Each row comes from the steps of one walk. Every step used is in the known rows, and no mark comes twice. Write the walk behind each row, first mark first.
Known rows:
S, K, F, Q, C: [  1.1  17.7   6.8   1.0 -17.1   1.4 -24.7  35.7 -80.4  26.2 -17.7   8.5
 -13.5   8.8 -32.7   6.0  -4.1   7.4   2.6  -4.9  23.5   4.4]
F, K: [  4.4 -11.9  -7.2  12.4   1.3  -6.5  -8.7  15.3 -48.8  11.8  -6.4  -2.8
  -3.5  -6.3 -18.5  -6.5  -5.5 -15.0   9.7 -13.9  -0.2 -32.8]
Q, C, K, R: [ 19.6   8.5  22.0   5.6   2.4  23.0  -4.8  46.5 -37.4  31.0  -0.1  30.8
   7.7 -21.8 -13.7   2.5 -28.1   3.1  22.0 -14.8   5.4  17.8]
C, K, X: [ 22.4   7.5   0.2  -2.1  -2.3  13.7  -2.7  27.1 -29.2  20.0 -19.8   8.6
  16.0 -17.8 -18.5   0.9 -12.2   7.0  26.5 -31.2 -18.1  -6.4]
Q, C, K, F, U: [  6.0   7.6  15.1  10.7  16.5  24.1 -14.4  41.2 -56.2  40.3 -13.3   7.4
  -1.8 -18.4 -17.1   7.3  -6.2  25.5  28.0 -16.4   1.0   4.6]
S, K, R, T: [ 19.3   6.0  -1.9   5.8 -44.1  25.2  -9.6  31.9 -42.8  -0.7   5.3  17.7
  -3.2  12.5 -29.9   1.4 -22.7 -33.2  17.6  -4.8   5.0   0.4]
F, Q, S, K, R: [  9.0  19.4  -6.8   6.2  -6.8  -8.5 -28.4  14.3 -48.8  15.1   4.8  36.8
 -47.7   0.7 -53.4 -12.3 -24.5 -17.2   7.1   2.9  19.8 -13.3]
K, F: [  7.8  22.1  -2.7   8.9  -2.1   3.6  -5.8  18.8 -50.5   4.6 -20.3   3.9
   0.0  10.6 -11.4  13.8   8.8  10.1  13.0  -7.1  -4.8  -5.2]
S, K, X: [ 12.4   6.3  -5.0 -15.5 -34.0   0.0 -12.8  39.4 -55.6  12.3 -28.9   5.5
   8.6  -4.0 -22.2   5.0 -11.2  -1.4   2.9 -14.2   4.2 -14.0]
C, U, F, K, R: [ 21.5   7.7 -13.3  28.3   0.4  28.2 -15.6  23.0 -49.7  -9.4 -14.1   4.4
  16.9  10.8   1.8  -5.9 -25.6 -10.6  26.2 -27.5 -14.9 -19.7]
K, C, U, F, Q, S: [  9.9  14.3  12.6  40.5   6.3  18.7 -29.9  22.5 -45.3  26.1 -21.9   2.9
 -11.6   1.2 -12.6   1.6 -24.6   7.4  19.3 -23.3  -1.1  -8.8]
K, C, U, F: [ 16.6   8.0  15.3  36.8  -4.1  28.7 -16.5  29.7 -36.9  16.7 -30.3  -8.1
  17.9   5.7   7.4   9.3 -18.9   8.8  20.4 -29.3  -6.5  -1.4]
C, K, F, Q, S: [  7.0  29.9  -4.8  20.1  13.3  17.5 -15.1  15.9 -50.6  34.6  -4.1  15.8
 -27.5  -1.2 -28.8  -7.3  -7.9   4.1  30.9 -18.4  -7.5   0.5]
Q, C, U, F, K: [  9.7   0.6   9.1  16.9  19.6  10.1 -22.3  40.4 -67.3  24.2 -18.4   4.4
  13.9 -16.9   9.5   4.3 -22.4   8.2  10.7 -19.4  -0.1  -3.5]
K, S, Q, C: [ 12.1  -2.8  14.5   0.7  28.2 -14.7 -42.6  43.5 -63.1  50.7 -18.9  37.3
 -11.2 -10.1 -47.3  11.2  -2.1   9.7  16.4  -2.7  48.5  14.1]
S, Q: [ 11.3   0.9   8.2   1.1  11.6 -20.6  -9.8   4.9 -42.2   9.3 -12.0  29.3
  -1.8   4.7 -34.6  17.8   6.6   0.4  -3.8  -8.7  42.9   9.6]
F, K, C: [  0.7 -13.6  14.5  30.7 -11.1   5.0 -13.7  25.9 -51.1  28.1 -12.9 -13.0
  -2.0  -5.7 -25.8  -4.2  -9.9  -8.1  13.2 -20.1   4.2 -31.7]
U, F, Q, S, K, C: [  7.4  12.2   1.4  41.5  -8.6  -6.7 -23.2   6.8 -68.6  25.1  -4.0   7.1
 -34.3  23.1 -22.2 -11.9 -22.8   3.0 -12.0  -1.1  26.9 -19.8]
C, K, R, T: [ 29.4   6.9   2.9  20.1 -12.8  38.4   0.4  18.7 -15.6   6.7  15.2  20.8
   3.8  -1.7 -26.6  -2.8 -23.6 -25.4  41.4 -21.8 -17.7   8.1]
Q, S: [  2.7  21.6 -13.3   5.0  13.0  -4.2 -13.6  20.1 -38.3  28.5  -6.3  26.9
 -37.4 -17.3  -5.4  -3.2 -17.5 -12.3   8.5   4.8  -3.2 -14.0]
S, Q, C, U, F, K, R, T: [ 11.3  -4.3  21.5  25.0  10.2   4.0 -30.6  23.3 -77.0  15.8   2.9  28.2
   3.2  -0.5 -41.5  11.6 -17.8  -5.3   8.9 -17.2  37.2   8.3]
S, K: [ 10.3   6.6  -8.6  -7.2 -24.2   9.3  -6.3  34.2 -47.3  16.8 -18.2   7.5
  -1.1   4.5  -4.2   2.0 -11.0 -13.3   3.5  -6.5  11.5   0.5]
F, Q, S, K, C: [  0.6  13.6   4.3  14.5  -3.0  -9.6 -32.9  16.7 -53.1  35.9  -5.6  19.9
 -48.3  -4.2 -46.8  -8.3 -19.4  -8.5   4.4  -2.1  22.0 -12.1]

Write each row's walk:
[ 18.3  -2.4  10.4  27.4  15.3 -26.6 -16.7  -0.9 -59.3   5.1  -2.4  10.7
  -6.7  14.4 -18.9   1.8 -10.4  17.6 -19.6  -2.9  28.8  -9.1] -> U, F, Q, C
[ 10.5   8.8   9.4  24.4 -25.1  25.4 -26.4  36.1 -58.9  24.2 -26.5  -5.7
   1.6  14.4 -13.8   1.3 -21.8  -1.0  13.4 -24.8  13.9   1.1] -> S, K, C, U, F, Q
[  3.5  12.0  26.1   8.3  18.0   0.3 -16.3  30.6 -70.3  43.7 -11.5  30.1
  -1.1  -6.0 -33.4  17.2  -0.2  17.6   6.5 -14.7  44.5  27.0] -> S, Q, C, K, F
[ 14.9   1.6 -12.8  27.3  21.0  16.3 -34.5  27.4 -68.3  17.9 -23.0   6.7
   7.6  10.0 -11.6  -2.7 -13.3  -3.5  27.9 -28.3   8.8 -11.9] -> C, U, F, K, S, Q
[ -6.1  22.3   0.3  14.6 -20.8  17.5 -21.5  45.6 -58.3  53.6 -14.7  14.1
 -39.8  -9.8  -9.5  -7.4 -28.6 -13.7   9.5   0.9   9.5  -9.7] -> Q, S, K, C
[  4.8  28.7 -13.7   3.9 -24.0  19.0 -15.4  41.7 -52.6  27.7  -1.6  35.1
 -38.6  -3.7 -17.4 -12.8 -35.0 -25.3  12.8   7.5   7.0 -10.8] -> Q, S, K, R
[ 15.5   3.6 -15.5  25.6  11.2  19.7 -16.5  20.1 -52.9   0.2 -20.7  -6.1
  15.1   5.5  12.5  -2.8 -17.0  -6.1  20.4 -28.6 -16.1 -18.7] -> C, U, F, K
[ 16.4  -1.8  13.6  25.6   6.4  20.4 -26.2  37.0 -64.6  13.4  -0.7  10.1
  11.9 -12.1  -8.4   4.3 -30.0  -6.3  19.6 -18.2  -5.9  -3.3] -> Q, C, U, F, K, R, T
[  8.4   1.9  25.8   3.5  20.7  -5.2 -13.5  27.5 -56.3  42.1  -7.5  34.2
   0.1 -14.2 -30.7  14.0  -5.6  10.1   4.4 -15.5  46.2  27.5] -> S, Q, C, K
[ 16.6  -0.9   0.0   2.8  21.5 -11.9 -36.6  29.5 -50.1  35.9 -18.9  32.9
 -11.6   2.8 -48.1   7.8   2.9   1.0  20.6  -5.9  40.2   6.1] -> K, S, Q
[ 24.1  10.2  -9.9  19.2  20.6   4.9 -22.1   3.8 -38.4 -10.7 -18.7   7.6
   8.4   9.2  -3.5   4.9 -13.0   3.3  16.0 -25.9  -6.5  -4.3] -> C, U, F, Q
[  7.3  21.0  12.1   7.8  20.6  -3.5 -31.1  22.3 -62.8  12.8 -19.1  13.1
  -5.6  -4.1 -34.7  15.9   2.9  20.4  17.6 -15.0   2.8   5.1] -> K, F, Q, C, U
[ 13.8   7.0  18.4  18.9  -0.5  27.4 -19.3  37.1 -23.6  20.6 -32.4  -1.8
  15.1 -11.9  -3.9  15.1 -14.7   2.4  32.3 -30.7 -12.1   4.4] -> K, C, U
[ 19.2   5.3  -1.2   9.7  21.2  18.1 -24.4  34.2 -41.5  51.0 -12.8  27.7
  -5.3  -3.3 -33.9  -2.5  -6.7  -1.7  39.4 -23.5  20.7  17.1] -> C, K, S, Q
[ -3.5  26.9  -3.8  12.9 -14.0  30.5 -28.2  52.1 -57.0  52.4 -20.7  13.8
 -32.9 -15.0  -2.5  -6.1 -32.8 -15.5  23.0  -9.1  -2.3  -4.2] -> Q, S, K, C, U
[ 15.8   7.7  11.0  10.3  21.1   9.2 -19.5  38.9 -54.7  19.6 -21.2  11.6
  16.9 -15.6  16.7  12.4 -21.0  13.4   8.4 -16.7   0.5  11.3] -> Q, C, U, F
[ 15.2   4.0  11.9  19.5   8.4  18.3 -21.7  44.2 -64.7  14.4 -11.7  14.7
  14.6 -11.8  -1.2   1.9 -30.6   3.7  15.1 -18.1   0.8  -3.4] -> Q, C, U, F, K, R
[ 10.7   4.9  19.3   9.6  24.3  -7.0 -24.0  25.8 -66.9  23.6 -18.8  29.2
   9.4  -3.9 -16.7  19.6  -8.1  15.0  -2.5 -15.4  43.6  22.3] -> S, Q, C, U, F
[  3.0  15.0  -9.0   2.9   3.9 -16.8 -29.5  10.1 -52.1  25.2  -1.7  26.7
 -49.7  -3.8 -42.4  -9.7 -17.0 -12.7   1.9   1.4  19.2 -12.8] -> F, Q, S, K
[  3.6  19.0  -4.7   3.5 -22.4   3.1 -19.2  24.4 -69.7  13.8 -18.1   5.4
 -13.7  19.4 -33.5   3.3   0.3   0.0   6.4  -7.3  17.0  -2.2] -> S, K, F, Q
[ 10.5   1.9  19.9  18.9  12.2   2.2 -26.7  30.3 -76.5  18.1  -9.0  31.7
   7.2  -0.3 -34.7   9.4 -18.1   4.7   4.4 -17.7  43.7   7.8] -> S, Q, C, U, F, K, R
[  2.3   4.0  21.5  10.4  22.6   6.1 -22.0  25.7 -68.2  39.1 -12.0  24.8
  -7.1  -6.4 -46.9  16.0   4.1  26.3  15.1 -15.7  43.9  14.1] -> S, Q, C, K, F, U
[ 17.0   2.5 -19.3  27.0  17.4  22.8 -30.4  30.9 -58.8  14.5 -23.8  -2.3
  10.4   5.3   3.1  -7.4 -17.4  -5.0  32.4 -27.5 -12.8 -19.4] -> C, U, F, K, S
[ 22.1   0.0  -3.1  29.0   9.2 -23.3 -10.3 -14.8 -45.8  -9.8  -2.9   6.5
  -7.4  26.9 -19.3  -1.3  -5.4   9.1 -14.3  -6.2  19.8 -17.1] -> U, F, Q
[  7.9  -9.9   7.3  51.8 -13.1   3.5  -7.9  13.1 -66.1  16.6  -9.5 -18.5
   2.3  21.7  -4.2  -9.5 -14.1   2.4  -4.8 -14.6  12.1 -35.8] -> U, F, K, C
[ 22.1  -0.3  13.3  25.4  11.0 -16.3 -17.7   6.9 -62.6  13.4  -7.0   8.8
   1.8   5.9 -27.6  -2.4 -15.3  25.1  -9.7 -15.8  17.8 -11.7] -> U, F, Q, C, K, X
[  6.0   9.5  -9.7  12.9   5.0  12.3 -15.1  11.9 -47.6  -2.6 -21.4  -5.5
  -8.8  11.8 -30.8  12.3  14.8  24.1  25.2  -8.5  -4.6 -26.6] -> K, F, U
